Each row was made from one small tree. The marks that hang from a mark follow it in brackets, in the order of their numbers. Every link used is in the known rows. Write each row's tree.
Known rows
j_38{j_863{j_942}}: -0.225  0.970  1.689  -2.467  0.457  -2.319  -1.806  -0.412  1.711  -1.202  2.044  -0.864  2.114  1.341  -1.329  -1.162  2.222  -1.571  1.408  -1.490  -1.893  -0.018  0.620  -0.373  -0.940  0.020  -1.277  -0.587
j_863{j_942{j_38}}: 0.995  0.900  2.839  -1.198  0.854  -4.092  -0.511  -1.781  0.622  -1.032  0.085  2.562  -0.102  1.332  0.043  -0.082  1.451  0.983  1.319  0.560  -1.181  0.152  -0.481  -0.523  -0.331  -0.148  -0.862  0.103
j_942{j_38{j_863{j_133}} j_494{j_249} j_655}: -1.776  -1.181  -2.624  2.396  -2.684  -0.680  -1.104  3.270  -0.658  -0.530  1.510  2.735  -0.651  -1.794  -2.033  0.590  1.371  1.992  0.052  1.012  3.164  -2.281  -2.678  1.360  1.086  0.340  4.157  0.164
j_38{j_942}: -0.103  0.004  1.181  -2.328  -0.464  -1.074  -1.448  -2.264  -2.377  -1.276  2.728  -2.071  2.491  2.548  -0.224  0.534  -1.075  -0.770  -1.260  0.521  -2.192  2.705  0.589  -0.925  -0.393  -0.693  0.798  0.668
j_655{j_942}: 0.367  1.097  0.852  -2.602  -0.278  -2.370  0.396  -1.321  0.945  -2.020  -0.601  -3.313  1.815  3.771  -1.021  0.586  -1.787  -1.141  -1.397  -0.319  -0.141  1.776  1.510  0.680  -0.484  0.360  -1.401  -0.836
j_494{j_249 j_942{j_38 j_655}}: -0.853  -1.416  -0.848  -1.174  -1.977  -3.477  2.179  0.490  -0.770  -1.011  0.640  5.776  -0.342  2.868  -1.839  0.184  0.524  0.011  -1.168  0.559  5.204  -1.356  -4.398  -0.547  1.896  0.849  1.908  -0.614
j_38{j_863{j_942{j_655}}}: 0.177  0.053  -0.868  -2.346  0.503  -2.070  -0.377  0.684  1.717  -0.708  1.835  1.351  1.169  0.930  -1.506  -2.258  1.607  -2.078  -0.217  -1.899  -0.693  -1.689  -0.019  0.174  0.751  1.333  -1.085  -0.529
j_133{j_863{j_942{j_38 j_494{j_249}}}}: 1.121  0.161  1.101  1.119  1.303  0.081  -0.344  -0.353  -0.586  0.464  0.026  2.303  -0.485  -2.613  0.629  -0.018  2.945  -0.903  2.762  0.914  3.641  -0.641  -3.001  0.025  -0.515  -1.948  -1.075  0.433
j_863{j_38 j_133 j_942}: 0.481  3.084  1.840  -1.953  -0.205  -1.521  0.818  1.287  0.792  -0.074  -0.701  -0.847  1.701  -0.679  2.473  1.921  0.549  2.949  -3.127  -0.089  -1.755  0.327  1.450  -0.501  -0.938  -0.209  -3.921  0.595
j_942{j_38{j_863} j_655}: 0.176  0.912  -1.313  0.849  -2.059  -4.441  -1.421  0.639  0.778  0.160  2.260  3.851  1.269  1.563  -3.826  -0.966  -0.274  -0.953  1.636  -0.235  0.386  -1.105  -0.842  0.817  1.259  0.080  4.454  -1.346
j_133{j_863{j_942}}: 1.713  2.976  1.024  -3.090  0.159  -0.513  -0.386  -0.727  0.645  0.322  1.385  -1.772  3.421  0.039  0.589  -0.744  1.378  -2.922  0.380  -0.775  -0.843  1.013  -0.003  -0.342  -0.791  -1.102  -3.085  0.228
j_863{j_38 j_133 j_942{j_494 j_655}}: 0.232  1.319  -0.862  0.743  0.955  2.101  1.859  2.058  0.104  0.457  -1.981  0.067  -0.854  -2.054  2.474  0.835  -0.399  3.075  -3.034  -0.273  -0.729  -1.517  0.903  0.589  0.410  0.697  -3.288  1.840
j_863{j_942{j_494 j_655}}: 1.143  -0.987  -0.313  -0.561  1.732  1.212  0.739  -0.820  0.294  -0.987  -0.329  -0.173  -1.434  1.040  0.528  -1.611  0.086  0.066  -0.801  -0.366  -0.647  -0.926  -0.678  1.116  0.557  1.548  -2.632  1.738
j_38{j_863{j_133} j_942{j_494 j_655{j_249}}}: -2.781  -3.241  -2.368  1.293  -0.995  4.686  -1.132  1.366  -0.550  0.632  0.247  -3.572  -2.015  -2.767  0.454  -0.457  -0.218  0.657  -0.149  0.042  -2.411  0.129  1.935  0.292  0.286  1.691  2.884  0.105
j_133{j_863{j_942{j_38 j_655}}}: 2.053  1.885  -0.967  -0.484  0.384  -2.021  0.752  0.218  0.254  1.729  0.586  4.254  1.006  -1.576  -0.243  -1.852  1.072  -2.267  0.797  -0.168  1.179  -1.083  -1.121  0.232  1.436  -0.426  -0.684  0.324
j_494{j_249 j_942}: -1.346  -0.435  1.372  -3.577  -2.016  -1.990  1.057  -0.851  -0.396  -2.450  1.541  -0.291  2.100  4.677  -1.238  1.361  0.542  -0.304  -1.347  -0.239  3.147  1.020  -3.358  -0.953  -0.158  0.097  -0.880  -0.568
j_494{j_249 j_942{j_38}}: -1.291  -0.670  1.706  -1.390  -1.912  -3.556  0.817  -0.722  -0.700  -1.661  0.556  3.505  0.567  3.280  -1.732  1.312  0.884  0.734  0.556  0.951  3.677  0.229  -3.952  -1.218  0.018  -0.492  1.483  -0.978
j_38{j_863{j_133} j_942}: -2.703  0.130  -0.930  -1.590  -2.350  -0.008  -2.865  1.335  -2.024  -0.955  3.884  -3.087  3.234  -0.547  -0.839  0.637  0.463  0.266  -0.843  0.190  -3.043  1.632  1.796  -1.170  -0.287  -0.466  2.694  0.639

Write each row's tree
-1.083  0.793  0.042  1.856  -0.224  2.950  -0.636  0.503  -3.219  0.298  -0.005  -3.175  1.023  -1.669  2.129  2.665  -1.796  2.854  -1.768  1.125  -2.521  1.782  2.267  -1.107  -0.800  -1.634  0.283  2.057 -> j_863{j_38{j_942{j_494}} j_133}
0.861  -1.332  0.093  0.315  -0.640  1.774  0.690  -2.106  1.892  -0.122  -1.783  -3.094  -2.247  2.211  0.020  -0.504  -1.976  0.235  -0.503  -0.016  -0.894  0.854  -0.650  1.909  0.000  1.914  0.123  -0.665 -> j_942{j_494 j_655{j_249}}
-1.114  0.137  -0.796  -0.273  -1.760  -2.662  1.810  -0.548  -0.254  -0.599  0.226  4.422  0.003  3.375  -2.058  -0.487  -1.150  0.184  0.285  0.083  1.283  -0.336  -2.016  -0.524  1.846  0.850  2.439  -0.038 -> j_494{j_942{j_38 j_655}}
0.002  -3.582  -1.810  -0.632  0.459  1.663  0.204  -0.192  -3.566  -1.070  2.079  0.201  -0.560  0.677  -0.087  0.016  -0.530  -0.514  -2.604  0.923  2.652  -0.107  -2.104  0.248  1.014  0.087  0.780  1.346 -> j_38{j_942{j_494{j_249} j_655}}
0.344  -1.544  0.283  -2.293  0.433  -1.203  0.125  0.093  3.968  0.319  -0.528  -0.500  -1.241  0.569  -0.020  -2.325  1.727  -1.661  0.541  -1.941  -0.939  -1.342  0.608  0.566  0.109  2.294  -1.292  -2.335 -> j_38{j_863{j_942{j_655{j_249}}}}
2.650  1.048  -1.333  0.355  1.719  1.993  2.228  2.016  -0.321  2.104  -0.920  2.101  0.492  -3.085  1.513  -0.139  0.882  -2.146  -1.268  -1.041  4.867  -2.189  -2.077  0.317  0.277  -1.416  -4.146  0.206 -> j_133{j_863{j_38 j_942{j_494{j_249} j_655}}}
1.738  2.729  1.412  -0.625  0.378  -2.206  -0.577  -1.040  0.415  0.974  0.542  2.368  1.730  -1.287  0.207  -0.736  1.816  -1.881  2.532  0.371  -0.189  0.453  -0.458  -0.478  -0.266  -1.688  -0.768  -0.072 -> j_133{j_863{j_942{j_38}}}
1.582  3.572  -0.178  -0.348  -0.527  -0.075  -0.704  -0.169  -2.355  2.391  1.835  -1.345  4.317  -1.180  0.622  1.213  -1.937  -3.158  -0.353  -0.234  -0.359  2.277  1.537  -1.733  -0.573  -3.451  -0.198  -0.124 -> j_133{j_863{j_38{j_942}}}
0.444  0.623  0.928  1.872  1.107  2.013  -0.847  -1.520  -2.628  0.519  0.336  -1.949  0.659  0.303  0.915  1.551  -2.561  0.467  -0.227  0.505  -1.684  1.722  1.753  -1.155  -0.822  -2.125  0.313  1.121 -> j_863{j_38{j_942{j_494}}}
-3.865  1.211  -0.063  0.453  -3.454  -1.634  -0.788  1.741  0.365  -0.687  1.309  1.210  1.598  0.856  -2.185  0.926  1.154  1.508  2.228  0.156  -0.791  0.225  -0.177  -1.558  0.347  -0.069  4.218  -0.349 -> j_494{j_942{j_38{j_863{j_133}}}}
-0.652  1.967  0.399  -0.830  -1.217  -0.044  -0.328  0.705  -2.666  0.206  0.962  -1.806  2.728  -0.697  1.614  2.819  -1.463  2.049  -3.554  0.869  -2.334  2.009  2.298  -1.421  -0.533  -1.441  -0.167  0.779 -> j_863{j_38{j_942} j_133}
0.113  -2.331  -0.025  0.430  1.681  2.118  -0.164  -0.376  3.437  0.333  -1.578  -1.453  -3.361  -0.622  0.093  -2.695  1.745  -0.982  2.008  -1.511  -1.084  -1.468  0.535  0.799  -0.383  2.223  -1.121  -1.274 -> j_38{j_863{j_942{j_494 j_655{j_249}}}}
0.319  -0.124  -1.154  -0.105  0.767  1.480  2.354  3.074  -0.310  0.037  -1.703  1.609  -1.442  -2.498  2.624  1.508  1.146  3.047  -4.513  0.092  3.000  -2.361  -1.501  0.595  0.334  0.640  -4.072  1.414 -> j_863{j_38 j_133 j_942{j_494{j_249} j_655}}
0.372  0.142  1.028  2.347  0.820  -0.839  0.029  -1.734  0.068  -1.296  -2.525  -0.887  -1.759  1.440  -1.287  0.448  -1.943  0.292  2.279  1.055  0.296  0.873  1.138  0.846  -0.300  -0.160  1.311  -0.169 -> j_655{j_942{j_38 j_494}}
-0.346  -0.206  -1.716  3.531  -0.745  -1.199  -1.722  0.216  0.374  0.296  1.262  2.098  -0.701  0.623  -3.293  -1.187  -0.859  -0.373  2.959  -0.024  0.053  -1.539  -0.964  1.331  1.116  -0.218  4.628  -0.081 -> j_942{j_38{j_863} j_494 j_655}
-2.699  -1.671  -3.599  1.239  -1.073  3.639  -1.759  2.286  -2.846  -0.277  2.872  -1.868  0.749  -1.912  -0.702  -0.372  -0.561  0.234  -0.793  -0.043  -1.895  -0.355  1.296  -0.007  1.014  0.679  3.225  1.810 -> j_38{j_863{j_133} j_942{j_494 j_655}}
0.073  -1.556  1.147  1.352  0.856  -1.761  0.442  -0.760  -0.420  -1.914  -2.075  0.591  -2.011  1.135  -1.278  1.524  -0.249  0.482  1.138  1.462  4.172  -0.070  -1.175  0.884  -0.154  -0.282  0.701  -0.587 -> j_655{j_942{j_38 j_494{j_249}}}
0.638  -0.162  2.680  1.525  1.847  -0.670  -0.765  -2.129  0.092  -0.915  -0.805  1.391  -2.040  0.115  0.294  -0.457  0.859  1.613  3.022  1.028  -1.347  0.193  -0.487  0.118  -0.719  -0.312  -0.646  1.304 -> j_863{j_942{j_38 j_494}}
1.313  1.738  1.311  1.955  1.476  0.966  -0.698  -1.312  -0.390  1.048  -0.286  0.916  -0.069  -2.274  0.554  -0.969  1.298  -1.163  4.056  0.664  -0.493  0.120  -0.428  -0.113  -0.656  -1.580  -0.729  1.118 -> j_133{j_863{j_942{j_38 j_494}}}
-1.110  -3.609  -1.553  1.260  0.453  3.204  -1.464  -0.699  -0.011  0.736  0.423  -2.464  -2.109  -0.531  -0.697  -1.697  -0.782  -1.642  1.620  -0.580  -1.494  0.339  1.319  0.150  0.154  1.017  2.994  -0.823 -> j_38{j_863 j_942{j_494 j_655{j_249}}}
0.982  2.323  -0.483  2.195  0.631  3.464  -0.856  -0.488  -3.073  2.323  0.830  -2.434  2.646  -2.149  1.181  0.999  -2.262  -2.314  1.004  0.068  -0.654  2.017  1.668  -1.332  -1.044  -3.722  0.160  1.009 -> j_133{j_863{j_38{j_942{j_494}}}}
0.820  -1.893  -0.426  2.132  1.264  3.111  0.969  -1.122  -0.633  1.791  -2.294  -1.312  -2.541  -0.699  1.860  0.385  -2.763  0.590  -1.065  0.059  -0.802  0.769  1.525  -0.192  -0.125  0.102  0.324  -0.615 -> j_863{j_38{j_942{j_494 j_655{j_249}}}}
1.896  -0.719  1.287  1.057  2.442  2.101  2.349  -0.796  2.852  1.403  -4.276  -0.016  -3.600  -0.616  2.471  -0.420  -0.601  1.171  -0.694  -0.711  -0.426  -1.220  0.830  0.658  -0.436  1.325  -3.737  -0.847 -> j_863{j_38 j_942{j_494 j_655{j_249}}}
-0.201  -0.561  1.818  0.696  -0.403  -3.352  -0.783  -0.815  4.001  -0.090  -2.717  -0.739  -1.572  1.023  -2.246  -0.174  0.171  -1.119  3.798  -0.439  0.205  0.385  2.286  0.457  -0.984  0.731  2.539  -4.227 -> j_655{j_249 j_942{j_38{j_863}}}
-1.609  -2.107  -0.684  0.355  0.098  3.278  -0.037  1.786  2.921  0.057  -1.735  -2.642  -2.980  -2.369  1.122  -1.400  2.157  1.457  0.158  -0.899  -1.698  -1.423  1.260  1.092  -0.137  2.786  -0.694  -0.531 -> j_38{j_863{j_133 j_942{j_494 j_655{j_249}}}}
-0.762  -1.361  -1.126  1.856  -0.266  4.443  1.192  1.025  -0.901  1.384  -2.438  -2.158  -2.302  -2.494  2.967  1.607  -2.338  2.691  -2.851  0.774  -1.644  0.702  2.214  -0.102  -0.048  0.738  0.194  0.333 -> j_863{j_38{j_942{j_494 j_655{j_249}}} j_133}
2.288  0.511  1.398  -1.633  1.350  -1.353  2.491  -0.500  3.467  1.410  -3.277  0.865  -1.726  0.248  2.045  -0.119  -0.239  0.272  -2.284  -1.245  -0.309  -0.770  0.745  0.293  -0.443  1.519  -4.208  -2.026 -> j_863{j_38 j_942{j_655{j_249}}}
